Known rows, with every way that one mark hangs from another
namib[leso[balem[mebi[boso]]]]: -0.05, 2.28, 0.91, 0.22, -4.17, -2.48, -3.07, 0.14, -1.77, 1.59, -2.47, -0.77, 1.67, 2.82, -0.34, -0.02, -1.62, 0.89, 1.93, 0.35, 1.44, -3.55, 2.65, -2.21, 0.37
mebi[boso lage zosef]: 3.06, 2.86, -0.99, -0.58, -3.32, -0.77, -3.44, -2.69, -0.08, 3.03, -4.33, -0.76, 1.98, 1.73, -1.35, 1.33, 0.22, -2.15, 1.92, 2.92, 1.17, -5.00, 4.90, -2.33, -1.51
leso[balem[kede mebi]]: 1.69, 1.52, 1.07, -0.25, -3.38, -1.32, -1.06, 0.03, -2.73, 0.87, -1.95, -1.87, 1.58, 1.08, 1.18, -1.96, -1.27, -0.02, 0.79, -1.14, 1.40, -3.55, 1.69, -1.28, -0.01
mebi[zosef[leso[namib]]]: 1.66, 2.40, 0.08, -1.85, -2.54, 0.61, -0.11, -1.97, -2.84, 2.17, -1.85, -0.81, 2.00, 0.47, 1.44, 0.44, -0.88, -3.25, 2.65, -0.24, 3.01, -4.34, 3.35, -1.81, 1.26
mefa[leso]: 0.64, 0.73, 0.69, -0.11, -4.11, -1.26, 0.11, -2.67, -3.62, 2.36, -3.77, -0.52, 1.15, 1.09, 1.50, 1.28, -0.84, -0.81, 0.19, 0.22, 1.72, -3.21, 2.87, -0.86, 1.61
mefa[leso[balem namib]]: 0.08, 0.49, 1.57, -0.38, -3.66, -1.12, -2.08, -1.28, -4.17, 0.10, -1.26, -0.75, -0.16, 0.00, 2.53, 0.19, -0.97, -0.32, 2.63, 0.94, 3.15, -2.68, 2.36, -1.92, 3.48
boso[leso[balem[kede mebi[zosef]] namib]]: 2.39, 1.70, 0.52, -1.08, -2.76, 0.10, -0.76, -0.46, -1.58, -0.13, -1.81, -0.68, -0.26, -0.86, 0.95, -1.87, -0.98, -1.47, 3.51, 0.05, 2.72, -6.01, 1.50, -1.89, 1.88
namib[leso[boso]]: 0.34, 0.10, 0.69, -1.43, -4.44, -2.40, -1.19, -3.01, -3.44, 3.14, -1.75, -2.62, 2.36, 2.66, -0.26, 0.92, -1.72, -0.16, 1.14, -1.08, 0.56, -1.99, 1.37, -1.89, 2.57
mefa[leso[boso namib]]: 0.61, -0.49, 0.39, -0.59, -3.78, -0.90, -1.58, -1.92, -4.34, 2.09, -1.79, -1.29, 0.14, 0.92, 1.45, 1.20, -1.66, -0.94, 1.57, 0.48, 2.12, -1.91, 1.69, -1.30, 4.26
kede[namib[leso[balem boso]]]: -0.01, -1.56, 0.85, -1.72, -4.16, -2.48, -2.27, -1.38, -4.17, 0.32, -0.23, -2.52, 0.91, 1.48, 0.97, 0.57, -1.18, 0.14, 2.10, -0.65, 3.11, -1.08, 0.80, -1.61, 4.26
mebi[boso lage]: 2.82, 2.40, -0.40, -0.02, -3.91, -1.31, -3.59, -2.97, -2.29, 2.94, -3.97, -0.60, 0.99, 2.15, -1.38, 0.92, -0.59, -0.81, 0.87, 1.96, 0.71, -3.45, 4.76, -2.16, -1.46
zosef[leso[balem[kede mebi[lage]] namib]]: 2.06, 3.11, 1.27, -1.31, -1.56, 0.36, -1.31, 0.08, -4.55, -1.55, -0.16, -0.68, 1.16, -0.67, 1.27, -1.77, -1.58, -1.75, 3.16, -0.56, 3.19, -4.24, 2.50, -1.34, 0.10
mefa[leso[balem[kede] boso namib]]: 0.53, -0.30, 1.00, -1.06, -3.27, -0.90, -1.98, -0.81, -4.84, 0.06, -0.20, -2.10, -0.24, -0.14, 1.48, -0.50, -1.46, -1.46, 2.55, -0.50, 2.48, -1.69, 0.43, -2.11, 4.83
balem[mebi]: 1.64, 1.36, 0.31, 0.28, -3.92, -1.28, -0.69, -0.95, -1.96, 3.16, -3.66, -0.93, 2.03, 2.28, 1.13, -0.15, -1.56, 0.64, -0.32, -0.02, 1.06, -3.92, 3.13, -0.36, -0.86
zosef[leso]: 1.48, 1.85, 0.78, -1.30, -3.18, -0.13, 0.93, -2.61, -4.82, 3.23, -2.34, -1.17, 1.58, 1.61, 1.16, 0.33, -1.46, -1.90, 0.68, -1.96, 1.71, -3.25, 3.04, -1.03, 0.63
balem[kede mebi[zosef]]: 2.51, 2.65, -0.75, -0.59, -3.12, -0.48, 0.28, -0.51, -0.52, 1.74, -3.98, -0.96, 3.15, 1.02, 0.31, -0.87, -0.80, -1.94, 0.15, -0.29, 1.36, -5.09, 2.48, -0.92, -1.50
lage[kede[namib]]: 2.68, -1.11, -0.32, -0.11, -3.63, -0.25, -0.45, -2.72, -4.16, 1.49, -2.45, -1.69, 1.62, 1.35, 0.73, -0.42, -0.78, -1.03, -0.67, -1.02, 2.89, -1.88, 1.36, -1.52, 2.59
boso[leso[namib]]: 2.20, 0.61, 0.51, -0.89, -4.17, -0.49, -0.62, -3.52, -3.68, 2.11, -2.63, -0.40, -0.96, 0.27, 0.63, -0.25, -1.26, -0.93, 2.06, -0.12, 1.86, -3.97, 2.68, -1.86, 2.33
balem[mebi[boso[leso]]]: 2.30, 1.97, -0.55, 0.96, -4.18, -0.86, -1.35, -0.84, -1.35, 3.99, -5.08, 0.50, -0.41, 2.58, -0.98, 0.27, -1.85, -0.15, 0.40, 0.39, 0.76, -5.11, 3.28, -0.96, -0.41
namib[leso[balem[mebi[zosef]] boso]]: 0.08, 0.61, 1.19, -1.35, -3.24, -2.13, -2.05, -0.16, -0.92, 2.17, -0.96, -3.00, 2.83, 2.28, 0.66, 0.04, -1.34, 0.35, 3.09, -0.03, 1.45, -4.15, 0.78, -1.55, 2.64
boso[leso]: 2.26, 0.42, 0.65, -0.84, -4.25, -0.82, 0.58, -4.02, -3.22, 3.51, -3.53, -0.96, -0.25, 0.98, 0.39, 0.04, -1.00, -0.62, 0.96, -0.85, 0.96, -4.56, 2.51, -1.29, 1.64
mefa[leso[balem[kede mebi] boso namib]]: 0.63, 0.22, 0.90, -0.35, -2.89, -0.88, -1.93, 0.93, -3.85, -0.21, -0.74, -1.50, 0.04, 0.09, 1.66, -0.77, -1.86, -0.63, 2.24, -0.10, 2.58, -2.66, 0.42, -1.11, 3.79
leso[balem[kede mebi[zosef]] boso namib]: 1.76, 0.60, 0.26, -1.34, -2.54, -0.53, -2.78, 1.13, -1.73, 0.61, 0.00, -2.99, 1.23, 0.46, 1.13, -1.70, -1.44, -1.29, 3.25, -0.10, 2.26, -3.44, 0.51, -1.88, 2.76

Rows
1.66, 0.18, 1.56, -1.05, -3.73, -0.66, -1.59, -2.58, -3.69, 1.34, -1.07, -1.24, -1.53, -0.10, 1.48, -1.10, -1.10, -0.23, 3.49, -0.14, 2.33, -4.06, 1.97, -2.30, 3.48 | boso[leso[balem namib]]
2.85, -0.32, -0.48, -1.86, -2.21, -0.41, -1.73, -3.23, -1.87, 0.36, -1.63, -2.42, 3.53, 0.63, -0.66, 0.81, 0.15, -1.95, 2.23, 1.23, 2.81, -3.98, 1.13, -1.90, 2.84 | mebi[lage[kede[namib[leso[boso]]]] zosef]
2.08, 2.79, -1.17, 0.67, -3.78, -0.84, -2.22, 0.13, 0.56, 4.07, -4.97, -0.26, 2.00, 2.92, -0.46, 0.69, -1.00, -1.00, 0.53, 1.55, 1.20, -5.04, 4.05, -1.21, -1.50 | balem[mebi[boso zosef]]
3.10, 3.34, -1.79, 0.05, -3.33, 0.23, -1.36, 0.02, -0.34, 1.45, -4.61, 0.89, 0.16, 0.62, -1.54, -0.61, -1.29, -2.94, 1.65, 0.79, 1.88, -5.88, 2.85, -1.97, -0.50 | balem[kede mebi[boso[leso[namib]] zosef]]
1.75, 1.31, 0.53, -2.62, -1.92, 0.54, -0.95, -0.72, -3.62, 1.32, 0.48, -2.79, 1.43, 0.05, 1.23, -0.82, -1.02, -3.60, 3.78, -1.56, 2.78, -3.50, 0.97, -2.28, 3.42 | mebi[zosef[leso[balem[kede] boso namib]]]
1.36, 0.88, -1.33, -1.45, -3.21, -1.33, -0.33, 0.31, -1.36, -0.33, -2.62, -1.07, 2.92, 0.89, -0.36, 0.31, -1.15, -1.99, 0.76, -0.31, 3.01, -3.56, 0.96, -0.71, 1.03 | balem[kede[namib[leso[boso]]] mebi[zosef]]
1.45, 1.19, 1.02, -1.15, -3.65, -0.98, -2.37, -1.33, -4.22, -0.41, -0.24, -2.00, 0.43, -0.10, 1.29, -1.99, -1.16, -1.25, 2.30, -0.87, 2.42, -1.88, 1.91, -2.96, 1.90 | leso[balem[kede] namib]
3.21, 3.21, -1.58, 0.04, -3.45, -0.05, -0.39, -0.36, -0.04, 2.63, -5.31, 0.42, 0.68, 1.23, -1.74, -0.44, -1.02, -2.70, 0.79, 0.16, 1.03, -6.30, 2.72, -1.52, -1.10 | balem[kede mebi[boso[leso] zosef]]
0.45, 2.89, 0.51, -0.03, -4.00, -2.27, -2.41, 0.32, -2.22, 0.32, -2.46, -0.73, 1.82, 2.13, -0.97, -0.86, -1.65, -0.38, 1.46, -0.55, 1.34, -3.33, 1.99, -2.48, -0.10 | namib[leso[balem[kede mebi[boso]]]]
3.06, 2.90, -1.07, -1.61, -1.44, 0.63, 0.42, -0.14, -2.18, -1.50, -3.06, 0.30, 2.63, -0.83, 0.35, 0.04, -0.40, -3.18, 1.26, 0.46, 3.94, -5.44, 3.06, 0.15, -1.59 | balem[kede[namib] mebi[lage zosef[leso]]]
-0.13, -0.26, 1.83, -1.66, -4.10, -2.63, -2.19, -2.01, -3.50, 2.29, -0.21, -3.43, 1.82, 2.34, 0.50, 0.07, -1.47, 0.47, 2.54, -1.14, 0.95, -2.07, 0.71, -2.35, 3.68 | namib[leso[balem boso]]
1.30, 0.32, -0.22, 0.80, -3.42, -1.12, -2.69, 0.09, -2.90, 0.02, -2.18, -0.78, 1.56, 2.24, -0.59, -0.49, -1.37, -0.07, 0.74, -0.19, 3.23, -2.51, 1.09, -2.11, 2.51 | lage[kede[namib[leso[balem[mebi[boso]]]]]]
2.28, 1.73, -0.02, -0.27, -4.11, -0.57, -2.85, -1.50, -3.54, 1.25, -2.29, -0.31, -2.05, 0.54, -0.95, -1.20, -1.33, -1.95, 2.66, -0.25, 1.86, -3.41, 2.38, -3.26, 2.08 | mebi[boso[leso[balem[kede] namib]]]
0.92, 0.20, 1.60, -1.86, -2.56, -0.04, -1.80, -0.87, -5.65, 2.13, 1.24, -2.79, 0.06, 1.00, 1.85, -0.58, -2.02, -1.35, 3.51, -1.82, 2.57, -1.99, 1.13, -1.88, 4.33 | zosef[leso[balem boso namib]]
0.35, -1.17, -0.14, -1.56, -4.51, -2.31, -1.40, -2.19, -4.06, 1.15, -1.54, -1.79, 1.37, 1.77, 0.25, 1.37, -1.32, -0.40, 0.84, -0.55, 2.84, -1.08, 1.42, -1.25, 3.23 | kede[namib[leso[boso]]]
0.05, 1.01, 1.45, 0.36, -3.25, -0.99, -2.09, 0.41, -3.12, -0.13, -1.70, -0.14, 0.22, 0.30, 2.68, -0.08, -1.41, 0.48, 2.33, 1.41, 3.29, -3.53, 2.41, -1.03, 2.48 | mefa[leso[balem[mebi] namib]]
0.27, 1.74, 0.61, 1.13, -3.56, -1.05, -3.51, 1.24, -2.63, 0.47, -2.54, 0.49, -0.56, 1.06, 1.41, 0.32, -1.59, 0.00, 2.24, 1.87, 3.02, -3.41, 2.97, -1.61, 2.02 | mefa[leso[balem[mebi[boso]] namib]]
0.63, 1.41, 1.15, 0.16, -3.16, -1.16, -0.25, 0.12, -3.13, 0.06, -2.73, -0.71, 1.06, 0.29, 1.81, -0.63, -1.10, -0.46, 0.84, -0.26, 2.15, -3.88, 1.54, -0.65, 1.21 | mefa[leso[balem[kede mebi]]]
4.25, 1.61, -0.57, 0.34, -3.02, 0.54, -3.07, -3.65, -3.12, 1.66, -3.27, 0.01, -0.58, 0.72, -2.27, -0.46, -0.86, -1.73, 2.24, 1.54, 1.57, -4.69, 2.94, -3.05, 1.61 | mebi[boso[leso[namib]] lage[kede]]
2.36, 0.70, -0.47, -0.34, -4.24, -0.90, -1.98, -1.34, -3.53, 1.02, -3.08, -0.21, -2.00, 0.70, -0.87, -0.56, -0.79, -1.76, 1.55, -0.57, 2.51, -3.16, 2.12, -2.30, 1.96 | mebi[boso[leso[balem[kede[namib]]]]]
2.37, 3.64, 0.07, -1.42, -1.80, 0.43, -3.96, -1.05, -2.03, 0.86, -1.45, -0.45, 0.89, 0.37, -0.20, 0.46, -0.26, -3.09, 4.77, 2.27, 3.13, -5.10, 4.33, -2.84, 0.26 | mebi[boso lage zosef[leso[balem namib]]]
-0.10, 0.19, 1.65, -0.89, -3.70, -2.52, -2.15, -0.34, -2.51, 2.02, -0.72, -2.86, 2.10, 2.54, 0.65, -0.20, -1.95, 1.28, 2.26, -0.73, 1.07, -2.93, 0.71, -1.36, 2.70 | namib[leso[balem[mebi] boso]]
2.17, -0.33, 0.67, -1.41, -3.76, -0.81, 0.07, -2.27, -4.23, -0.09, -1.83, -1.17, -1.26, -0.67, 0.87, -1.31, -0.54, -1.28, 1.76, -1.51, 2.86, -3.66, 1.04, -1.54, 2.81 | boso[leso[balem[kede[namib]]]]
0.90, 1.58, 1.73, -1.47, -2.75, 0.01, -1.32, -1.24, -5.33, 1.00, 0.16, -1.41, 0.40, 0.52, 2.20, -0.78, -1.65, -1.48, 3.15, -1.28, 3.20, -2.73, 2.56, -2.09, 2.56 | zosef[leso[balem namib]]
1.52, -0.32, 0.92, -1.63, -3.47, -1.02, -2.94, -1.00, -4.58, 0.83, 0.84, -3.50, 0.09, 0.55, 0.98, -1.84, -1.60, -1.19, 2.73, -1.37, 1.82, -1.08, 0.37, -2.73, 3.93 | leso[balem[kede] boso namib]
3.81, 1.81, -1.76, 0.65, -2.28, 0.20, -2.97, -0.32, 0.02, 1.20, -4.38, -0.03, 2.34, 1.65, -1.11, 0.50, -0.20, -1.39, 0.80, 2.60, 2.80, -5.23, 3.33, -1.17, -0.76 | balem[mebi[boso lage[kede[namib]] zosef]]
1.77, 0.95, -0.14, -0.87, -2.89, -0.87, -1.15, 0.99, -1.42, -0.73, -1.94, -1.43, 1.70, 0.02, 1.59, -1.19, -0.38, -1.17, 1.42, -0.04, 3.55, -4.02, 1.69, -0.95, 0.63 | leso[balem[kede[namib] mebi[zosef]]]
1.50, -0.54, -0.11, -0.45, -3.76, -1.02, -0.46, -2.89, -4.17, 0.27, -2.19, -1.36, 2.46, 1.50, -0.04, 0.02, -1.00, -0.94, -0.02, -1.10, 3.04, -1.91, 1.02, -2.06, 2.94 | lage[kede[namib[leso]]]
1.52, -0.08, 0.55, -1.22, -3.84, -1.43, -1.27, -1.20, -4.32, -0.48, -1.14, -1.98, 0.51, 0.09, 1.43, -1.29, -0.53, -1.04, 0.93, -1.27, 3.08, -1.71, 1.56, -1.72, 1.78 | leso[balem[kede[namib]]]
0.62, -0.56, 0.85, -1.37, -3.21, -2.34, -2.99, -0.41, -3.02, -0.91, -0.56, -1.81, 1.46, 1.05, 0.67, 0.55, -1.14, 1.03, 2.53, 0.99, 3.34, -2.68, 1.44, -0.70, 2.53 | kede[namib[leso[balem[mebi[lage]] boso]]]
4.61, 0.97, -1.62, -0.38, -2.44, 0.83, -2.10, -3.18, -1.08, 1.39, -4.28, -0.01, 0.35, 0.32, -2.05, 0.68, 0.46, -2.94, 2.16, 2.17, 2.78, -5.98, 2.79, -2.28, 1.49 | mebi[boso[leso] lage[kede[namib]] zosef]
3.99, 3.39, -0.87, -0.58, -1.51, 1.42, -1.61, -2.61, -2.00, 2.75, -3.42, -0.86, 2.75, 1.51, -1.64, 0.48, -0.16, -3.88, 2.04, 0.76, 1.84, -5.65, 3.33, -2.48, -0.07 | mebi[boso lage[kede] zosef[leso]]
3.70, 3.41, -1.10, 0.33, -3.09, -0.15, -2.38, -0.95, -2.08, 0.09, -4.14, 1.23, -0.44, 0.07, -2.10, -0.78, -1.46, -1.68, 1.55, 1.41, 1.49, -5.35, 3.47, -1.76, -1.55 | balem[kede mebi[boso[leso[namib]] lage]]
2.81, 1.54, -1.85, 0.43, -4.04, -0.64, -0.78, 0.12, -2.51, 0.62, -4.80, 1.26, -1.03, 0.98, -1.47, -0.27, -1.50, -1.72, -0.38, -0.29, 2.54, -3.90, 2.50, -0.76, -0.21 | balem[kede[namib] mebi[boso[leso]]]
2.10, 0.92, -0.99, -0.24, -3.74, -1.02, -0.07, -0.04, -3.13, -0.26, -3.39, -0.17, 1.51, 0.68, 0.66, -0.69, -1.36, -0.97, -1.07, -0.81, 2.89, -2.62, 2.21, -0.21, -0.68 | balem[kede[namib] mebi]
1.86, 2.42, 0.63, 0.42, -3.08, -1.12, -5.46, 0.54, -1.84, 0.25, -1.58, -0.41, 0.02, 1.12, 0.33, -0.70, -1.29, 0.62, 3.16, 2.66, 2.47, -3.80, 3.92, -2.17, -0.20 | leso[balem[mebi[boso lage]] namib]
3.74, 3.30, -0.88, 0.36, -3.13, -0.50, -1.42, -1.35, -1.74, 1.27, -4.94, 0.79, 0.11, 0.88, -2.22, -0.61, -1.23, -1.43, 0.68, 0.81, 0.72, -5.76, 3.32, -1.20, -2.06 | balem[kede mebi[boso[leso] lage]]
1.58, -1.63, 0.42, -1.70, -3.63, -1.45, -1.85, -0.84, -4.67, 0.74, -0.02, -3.55, 0.12, 0.72, 0.97, -1.07, -1.02, -1.07, 1.29, -1.83, 2.43, -0.83, 0.11, -1.63, 3.91 | leso[balem[kede[namib]] boso]
0.07, 0.86, -0.01, 0.03, -4.36, -2.37, -3.23, 0.68, -2.53, -0.27, -2.39, -0.07, 0.69, 2.01, 0.11, 0.62, -1.37, 0.50, 1.42, 0.73, 3.54, -2.35, 2.60, -1.56, 1.24 | kede[namib[leso[balem[mebi[boso]]]]]
